Each row was made from one small tree. The marks that hang from a mark follow it in brackets, in alphabetical order. Every link used is in the known rows. Write each row's tree.
Known rows:
nopekik{ledalo{betov guroz mize{gilid{rufig}} vani}}: [  9  10  12 -13  -8   0 -17  -3 -12  -3  23  20   7 -10 -13 -24 -28 -36
 -12   0  -1  -1   1  28  20 -10   3  -5   0   8  13 -16   4   1   4   3
  11  -8  16   3  -2  16 -26  -1   9  29 -13 -14]
gilid{betov fepu nopekik vani{ledalo}}: [  9  11  -8 -20  -9   3 -12  -1   8   6  25  12 -10   2  -7  -4  10 -22
 -16 -18 -17  -9  -4   3 -29 -35  37   8   3  -6  27 -11 -13  24 -19   5
   7 -18  10  -1 -17   8 -18 -21 -13  27  -8  -7]
guroz{gilid{betov nopekik{ledalo{mize rufig}} vani}}: [ -2  19   4 -21  -2   7 -16  -3  -3   6  22  22   0   2   3  -3 -16 -30
  -8 -15 -18  -6  -4  21 -10 -18  13  -5  -4   6  10 -23  -1  12 -20  -2
  12  -4  -6   0 -12  16 -26 -17  -2  30   1 -13]
guroz{ledalo}: [ -7   1   6  -1  -7   5  -5   5   5  -4   1   4  -3   1  -3   5  -5  -4
   8   3  11  -6   9   7  -9   0   3  -9 -13  -3  -1 -14  14   0  -6  -2
  12   1  -2   7   3   0   0  -1   5   7   2  -4]
guroz{gilid{betov}}: [-15   7   5  -6 -10   5  -8   2  10   4   6   0  -8   3   0   1  -6   2
   8   1   5 -10   2   9 -15  -2   9  -5 -10  -8   8  -9   3   9  -6  -7
   9  -3  -4   3  -7   3 -11  -3  -6  11   1  -3]
fepu{ledalo{betov guroz{gilid} mize rufig vani}}: [ -9  26  15  -5  -9   6  -8 -14 -25   1  25  14  11  -1   2  -9 -29 -51
  -3   5  10  -1  -4  35  13   0  -7 -17  -5  11   9 -36   7 -14  14 -20
  17   0   0   7   2  24 -31   8  17  25   9 -10]
gilid{fepu{ledalo{betov mize rufig vani}} nopekik}: [ 12  30  12  -8   4   4  -9 -15 -23   3  31  22  11   2   6  -7 -17 -52
  -9 -12  -5  -1  -1  21  -3 -22   7  -1   1  12  19 -33   5  -1   2  -2
  12 -15   2  -2  -2  22 -32  -4   7  24   0 -18]
nopekik{ledalo}: [ -4 -15   2  -7   3   7  -9   7  14  -6   3   6 -12  -9  -8  -1  -2   2
   0  -5  -3  -2   8   7 -10   0   0  -2  -9   0  -3  -7   8   3 -10   6
   9  -4   2   4   3   1  -3  -6   4  10  -4 -12]
fepu{ledalo{guroz{gilid{vani}} mize}}: [-14  18   1  -2  -7  13  -5 -11 -13   8  17   4   1   0  -7  -2 -15 -30
  -5  -5   8  -5  -9  21  -4 -11   5 -15  -5   2  11 -13   4 -10   1  -9
  16   1   2  10  -4   7 -17   4  11  31   4  -9]
guroz{ledalo{betov mize}}: [ -2  19   7   1  -2   2 -16  -3  -9  -5   7  17  11  -2   2   2 -19 -19
  16  11   5   0   4  16   1  -6   2 -11 -13   4   4 -18  11   0   1  -4
  19   5   5  -2   1   8  -8   1   9   1   7  -9]
gilid{betov fepu{ledalo{guroz}} nopekik vani}: [  6  15  -5 -16  -4  11  -1  -9   0  10  34   3  -5   0  -1  -3   2 -27
 -23 -21  -8  -3  -5  10 -20 -34  28   6   1  -2  30  -6 -16   4 -13  -4
  12 -24  10  10 -13   9 -28 -10  -9  38 -12 -15]
fepu{ledalo{betov guroz rufig vani}}: [ -3  10  12  -9  -6   2  -2  -9 -15  -2  24  10   1  -5   0 -11 -14 -41
 -13  -1  11   0   4  23   9   3  -2  -6  -2   8  10 -30   3 -10  13 -13
  13 -12   5  11   4  20 -33   6  10  21  -2 -15]
gilid{fepu{ledalo{betov mize rufig}} nopekik vani}: [ 12  34   5  -6   8   7  -9 -14 -23   9  33  23   5   4   6  -6 -10 -51
 -11 -19  -8  -1  -9  16  -9 -31  15   2   1  10  25 -23  -1   4  -3   3
  15 -12   4   0  -6  20 -35  -4   7  28  -3 -19]
gilid{rufig}: [ -3   0   4  -4   3   1  -3   4   0   3   5   4  -9  -2  -8 -12  -1  -3
   1  -3   7  -7   4   6 -12  -3  14   8 -10  -3   8  -5  13   6   2   9
   7  -3   1   9  -7  -3 -10   5  -2  10 -10  -7]
guroz{ledalo{betov mize rufig vani{gilid{nopekik}}}}: [  6  26  13 -15  -7  -8 -25  -3 -22  -1  22  29  13   4   7  -2 -17 -49
   4   7  -6  -3   2  27   2 -11   1 -17   2  16   4 -43  10  -5   1  -6
  13  -2  -2   0  -5  22 -21  -5   6   8  12 -18]
fepu{ledalo{guroz rufig vani}}: [ -4   2  10 -10  -6   4   3  -5 -10  -2  18   4  -1  -7  -7 -11  -7 -34
 -15  -6  14  -2   5  19   1   3   0  -5  -3   5   8 -28   9 -13  10 -12
  10 -10   2  15   4  12 -24   4  11  28  -2 -12]
mize{gilid{fepu nopekik vani}}: [ 16  13   5  -7  -4   3  -8   1   0   8  17   7  -9   4   2  -9   1 -16
 -17 -25  -1 -15   1  -1 -10 -28  24   3  10  -3  23 -11   1  10 -19  16
  -1 -22   6  -2  -3   2 -13  -9  -2  33 -15  -8]
ledalo{mize vani}: [  1   9   7 -10  -2   1 -10  -4  -8  -5   5  10   4  -6  -7  -7  -7 -19
   1   0   7  -8  11  11  -4  -5   8  -6  -1   4   2 -18  14   1   4  -1
  13  -7   2   1  -2   0  -8  -2   7   5   2 -13]
vani{ledalo{guroz}}: [ -6  -5  -8 -13  -9  -4 -10   2   5  -8   6   4  -7 -17 -15 -12   4 -13
  -5   3   5   0   4  12  -7   1  10  -3  -7   0   8 -16   3  -3   1  -3
   9  -3  11   3  -1   1  -5   1   7  17   4   0]
mize{gilid{fepu nopekik{ledalo{betov vani}} rufig}}: [ 18   7  14 -12  -3   5 -14   3  -2   4  30  18  -5   3  -1 -19 -17 -25
 -17 -18 -12  -7  -1  14   3 -26  13   5   5   1  18 -18  -1  15 -17  15
   0 -19   9   1  -3  18 -24 -10  -5  32 -20 -15]
mize{gilid{betov vani}}: [  3   9   6  -2  -9  -2  -8   0   6   6  10   2 -11   8  -9  -4   0  -9
  -9  -9   4 -15   3  -1 -11 -11  17  -1   5  -7  19  -1   0  17  -6   7
   6 -15   5  -1  -6   1 -19  -9  -6  22 -20  -8]
mize{gilid{betov fepu rufig vani}}: [ 12  17   8  -2  -7   4  -3   2   2  13  22   5  -8  11 -14 -16  -2 -20
 -14 -17  -1 -16  -6   2 -19 -30  33  11   1  -7  34   0  -3  23  -9  11
   5 -14  12   6 -15   5 -23  -9 -13  35 -28  -7]
guroz{gilid{nopekik rufig vani} ledalo{mize}}: [ -4  25   4  -9  -8   8 -14  -3 -15  12  19  18   4  14   1  -2 -20 -25
   2  -9  -2 -11  -7  18  -5 -23  19  -9  -9  -1   9 -20  10   6 -14   2
  11   3  -8  10 -13   7 -14  -6   1  29   1  -5]
fepu{ledalo{guroz}}: [ -9  -2   0  -2  -2   6   0  -5  -2  -1  13  -2  -6  -9  -8  -1  -1 -11
  -5  -2  12   2   4  13  -7   1   1  -4  -9  -1   8  -7   8 -13   6  -4
  12  -6   4   9   2   2 -15   6   9  20  -4  -9]
mize{gilid{fepu{ledalo} nopekik}}: [  6   9   9   5  -2   6  -2  -4   0   6  18   1 -11   6  -3  -1   0 -13
  -9 -19   5  -7  -3   4 -13 -19   7   1   4  -4  21  -8   7  -1  -8  14
   1 -17   2  -4   4   6 -17  -6   4  33 -15  -6]

Write each row's tree:
[ -1   7  13  -5 -10   3 -12   1  -2  -4  11  11   2   6   4   2 -15 -18
   3   7   8  -7   9  14   3  -1   1 -12  -8  -1   0 -25   6   6  -3  -7
  12  -7   2   7   1  12 -11  -3   4   4   0 -11] | guroz{ledalo{betov vani}}
[ -7  22   5 -12  -8   8  -8 -11 -15  11  32  12  -4   4  15  -7 -16 -38
 -14 -12   3  -3  -8  24   6  -9   4  -9  -1   4  17 -28  -4  -7  -5 -10
   7 -12  -3  11  -3  23 -36   5   9  35   2 -13] | fepu{ledalo{betov guroz{gilid{nopekik vani}} rufig}}
[  9  21  -5 -12   3  11  -5 -11 -15   6  31  10   3  -8  -4  -5  -5 -37
 -18 -20  -4  -1  -6  14 -11 -34  22   2   0   6  25 -12  -4  -6  -7   0
  14 -17   9   7  -7   7 -21  -3   5  36  -2 -15] | gilid{fepu{ledalo{guroz mize}} nopekik vani}
[ -3  25   7  -8  -7  14  -2  -8  -4  17  30   8  -8  16   6   1  -7 -33
 -14 -24  -7 -11 -11  13 -22 -29  18  -1  -2  -4  26 -20  -6  11 -16  -5
   7 -11  -6   8 -11  19 -31 -12  -7  40  -6  -8] | guroz{gilid{betov fepu{ledalo{rufig}} nopekik vani}}
[  0  13  11  -7  -9   2 -10  -2  -8  -6   4  12  11   2  -5   1 -15 -22
   6   5  10  -7   9  15  -1  -6   5 -14  -9   3  -3 -25  16   0   0  -5
  17   1   0   5   0   3  -4  -5   8   8   6 -10] | guroz{ledalo{mize vani}}
[ -4  19   0  -6  -8  10 -15  -2  -5   4  12  13  -2   1 -11  -6  -7 -31
  -1 -11  -7 -12 -12  12 -20 -28  20  -9  -3   0  17 -21   3  10 -11  -2
  11   7   8  -2  -8  10  -3 -10   6  27   8   1] | guroz{gilid{fepu vani{ledalo{mize}}}}
[  8   5  17  -7  -5  -3 -12  -1  -6  -7   8  18   4  -6 -13 -14 -19 -33
  -8  -8   1  -7   7  18   7  -2  -5 -10   2  10   1 -28  17   2  -2   4
   7  -4   2  -4   7  11 -17 -10  14  25  -5 -12] | nopekik{ledalo{mize{gilid} rufig vani}}
[-12   1   6 -15 -16   7  -5   3  -1  -2   8  -1  -4  -6   2 -10 -13 -12
  -5   0  14 -11   6  16   5   4   4 -12  -2  -2   3 -25   7  -8  -4 -14
   5  -7   1  12   0   6  -9   7   4  20   9  -5] | ledalo{guroz{gilid} vani}
[ 15  27  17  -6  -9  -3  -6  -3 -10   1  16  13  10   0 -10 -15 -15 -40
  -9  -8   3 -12   3  13  -7 -19  17   0   5   5  24 -25   7  11   1  -3
   9 -12   9  -6  -5  11 -23 -12   1  29  -7  -7] | ledalo{mize{gilid{betov fepu}} rufig vani}
[  0  30   9 -13  -9   9 -11  -3 -21   6  29  15  12  -7   0 -22 -30 -39
  -4   0   2  -5  -8  29   8 -21  18  -4  -6   7  21 -28   2   0   2 -13
  12  -4  13  10 -11  19 -20   8   3  25   5  -8] | ledalo{betov guroz{gilid{fepu rufig}} mize vani}
[ -3  22  11   6   7   1  -8 -13 -18  -1  16  17   6  -1  -3  -3 -14 -36
   7   2   5   3  -2  20  -3  -2  -4  -5  -8  10  11 -20  13  -4  17  -2
  19   2   1  -2   3  15 -27   6  15  11  -1 -14] | fepu{ledalo{betov mize rufig}}
[ -2  25   3  -3   0  18  -8 -11 -14  13  25  10  -1   9   3   3 -10 -29
  -4 -21  -5 -10 -12  13 -18 -34  15  -7  -1   0  18 -15   3   1 -13   3
  10  -5  -4   3  -6   9 -16  -7   4  33   0 -11] | guroz{gilid{fepu{ledalo{mize}} nopekik vani}}
[  5  15   1  -7   3   8  -4  -7 -14   8  37  10  -3  -5   2 -12 -11 -28
 -12 -10  -3   4  -8  19  -5 -25  17  10  -7   2  26 -10  -5  -4  -1   3
  10 -17  10  11  -8  15 -29   6  -2  31 -12 -12] | gilid{fepu{ledalo{betov guroz}} nopekik rufig}
[  7  20  14   0  -9  -4 -17  -7 -12  -2  11  13   7   1  -3 -11 -19 -27
   1   4   7  -9   6  15  11  -4   3 -11   7   4  10 -17  11   5   8   4
   9 -11   9  -9   2   9 -20   0   8  10  -6 -11] | ledalo{betov mize{gilid} vani}
[ 15   6  11 -21   2   6 -12   3  -2  -3  27  23  -2  -5  11 -13 -12 -32
 -16 -16 -13  -1   5  17  -1 -18   9   3   1   9  11 -35  -2   8 -17   1
   5 -19   4   2   0  23 -22 -11   0  23  -1 -19] | gilid{fepu nopekik{ledalo{betov rufig vani}}}
[ -1  21   5 -11  -7  13  -7   1 -10  12  28   9  -1  -1   5 -20 -17 -28
 -12  -8  -1  -9 -12  18   0 -25  24   1  -6   0  26 -18  -6   4  -9  -7
   7  -5  11  17 -13  15 -22   8  -3  31  -2  -6] | ledalo{betov guroz{gilid{fepu rufig vani}}}
[  8   8  11   4  -3   1  -2   5   0   5  10   4  -8   2 -13 -17  -6 -11
  -5 -11   6 -12  -2   4 -11 -17  18   7  -3  -4  23  -6  11   8  -3  13
   1  -8   9   3  -2   2 -12   0  -1  27 -17  -2] | mize{gilid{fepu rufig}}
[ -9  15   8 -13 -12   8  -8 -10 -16  11  33  10  -3   7   6 -11 -22 -29
 -12  -5   4  -4  -5  28   9 -10   6  -6  -3  -2  15 -21   0  -8   2  -7
   7 -13  -3  16  -8  22 -33   7   2  31  -5 -13] | fepu{ledalo{betov guroz{gilid{nopekik rufig}} vani}}
[ -6  -2   6 -14  -2   6 -11   7   6   0  10  14 -10  -4   9  -4 -11 -10
  -2 -13  -5  -4   4  18  -4   0  -3  -5  -8   3  -2 -28   9  -1 -18   0
   2  -2 -11   3   3  12 -12  -7   6  24   7  -8] | guroz{gilid{nopekik{ledalo{rufig}}}}
[-11  26   7  -5 -14   9 -12  -4  -3   8  11  11   6  13  -3   8 -19 -21
   8   1   0 -11  -5  15 -11 -18  15 -16 -11  -4   9 -16   3  12 -11 -11
  19   7  -3   4 -11   8 -12 -11  -2  19   4  -4] | guroz{gilid{betov vani} ledalo{mize}}
[ -3  21   6  -2   2   0  -6 -13 -21  -2  21  14   9 -14  -2  -9 -19 -42
  -1   4   8   8  -2  27   6   2  -2  -5  -8  12  13 -23   9 -14  19 -10
  21  -2   7   2   3  16 -31  10  17  19   4 -11] | fepu{ledalo{betov guroz mize rufig}}
[ 14   2   3 -18   6  10  -7   5   4   2  22  17  -8  -5   5 -10  -1 -25
 -20 -28 -15  -5   1   6 -14 -25  18   6  -1   6  13 -24  -3  11 -26   8
   5 -14   1   6  -4  12 -17 -16   0  34  -5 -16] | gilid{fepu nopekik{ledalo{rufig}} vani}
[ 12  16  -2 -17   0   5  -6  -1   0  13  29  11  -8   7  -1 -11   2 -19
 -17 -21 -14 -11  -4   3 -25 -37  40  17  -1  -6  31  -4  -8  23 -18   8
   7 -20   5  10 -23   5 -25 -11 -20  30 -18 -12] | gilid{betov fepu nopekik rufig vani}
[  0   7   4 -24  -8  -6 -16   2  -2  11  24  12  -9  10  -7  -8   4 -19
  -8  -6 -11 -12   0  13 -18 -16  21   1   5  -3  14 -11   0  11  -2   6
   5 -15   1   9 -21   8 -22  -9 -21  15 -11 -17] | ledalo{vani{gilid{betov nopekik rufig}}}
[  6   4   7  -3  -1   4 -15  -1   1  -1   7  14  -5  -2 -13  -6  -9 -20
  -7 -11  -3  -8   1  10  -3 -14   5  -6   1   3   6  -7   8   8 -11  13
   9  -3   7  -5   1   3 -11 -10  10  26 -12 -13] | nopekik{ledalo{mize{gilid{vani}}}}
[  4   9   4 -13   4  -1 -15  -3  -9  -9  18  22  10 -23  -1 -15 -21 -34
  -4   4  -4   9   3  28  11   1   0  -3 -11  17   6 -26   4  -8   3  -7
  18  -1  10   1   3  17 -22   4  15  17   8 -13] | nopekik{ledalo{betov guroz mize rufig}}
[ -4   0   5 -20  -8  -3 -11   6  -6   2  17   6  -5  -6 -15 -20  -1 -26
 -10   3   3  -7   0  18  -4  -3  13  -3   1   4   9 -18   6  -7   8  -2
   5  -7   9  18 -10   8 -13   5  -5  17  -2 -15] | ledalo{guroz vani{gilid{rufig}}}
[ -2  15   8  -3   0   2  -8  -2 -12   3  30  10   0  -7  -3  -9  -6 -45
  -5   1  -2   4 -11  24  -9 -12   1  -5  -3  13  20 -27  -2 -16  11  -7
  11  -3  12   8  -1  24 -25   9   6  22   5 -13] | vani{gilid{fepu{ledalo{betov guroz rufig}}}}
[  2  -3   3 -20  -3   5 -12   0  -3 -10  13  13   6 -19 -11 -11 -13 -24
 -10  -2  -1   2   9  22   5  -5   3  -7  -6   8   0 -21   6  -6  -4  -6
  16  -6  10   5   0   6  -8  -3  10  19   5 -16] | nopekik{ledalo{guroz mize vani}}
[  6  24  19  -3 -17  -6  -8  -4 -11  -2  11  15  13   8 -11  -5 -22 -38
  -1   3   9 -10   6  18   1  -8   5 -13  -1   4  11 -30  14   7   1  -8
  14  -4   1  -3  -1  12 -22 -12   6  24  -5  -5] | guroz{ledalo{mize{gilid{betov}} rufig vani}}
[-12  10   2  -6 -13   6 -18  -2   1   6  11  13  -9   7  -1  -5  -6 -20
   1   0  -3 -11  -7  12  -8  -9   9 -11  -1  -6   9 -18  -2  12  -7  -2
   7   2   4   2  -6  14 -13  -2   4  13   3  -3] | guroz{gilid{vani{ledalo{betov}}}}
[  2  19   3  -7  -1  -7 -18  -6 -12  -7  11  24   7 -11  -8 -11  -9 -38
   6   8  -3   1   0  19  -3  -1   5  -3  -7  10   9 -27  11   6  11  -1
  15   5   7  -8  -1  14 -18  -1  13   7   7  -4] | vani{ledalo{betov mize rufig}}
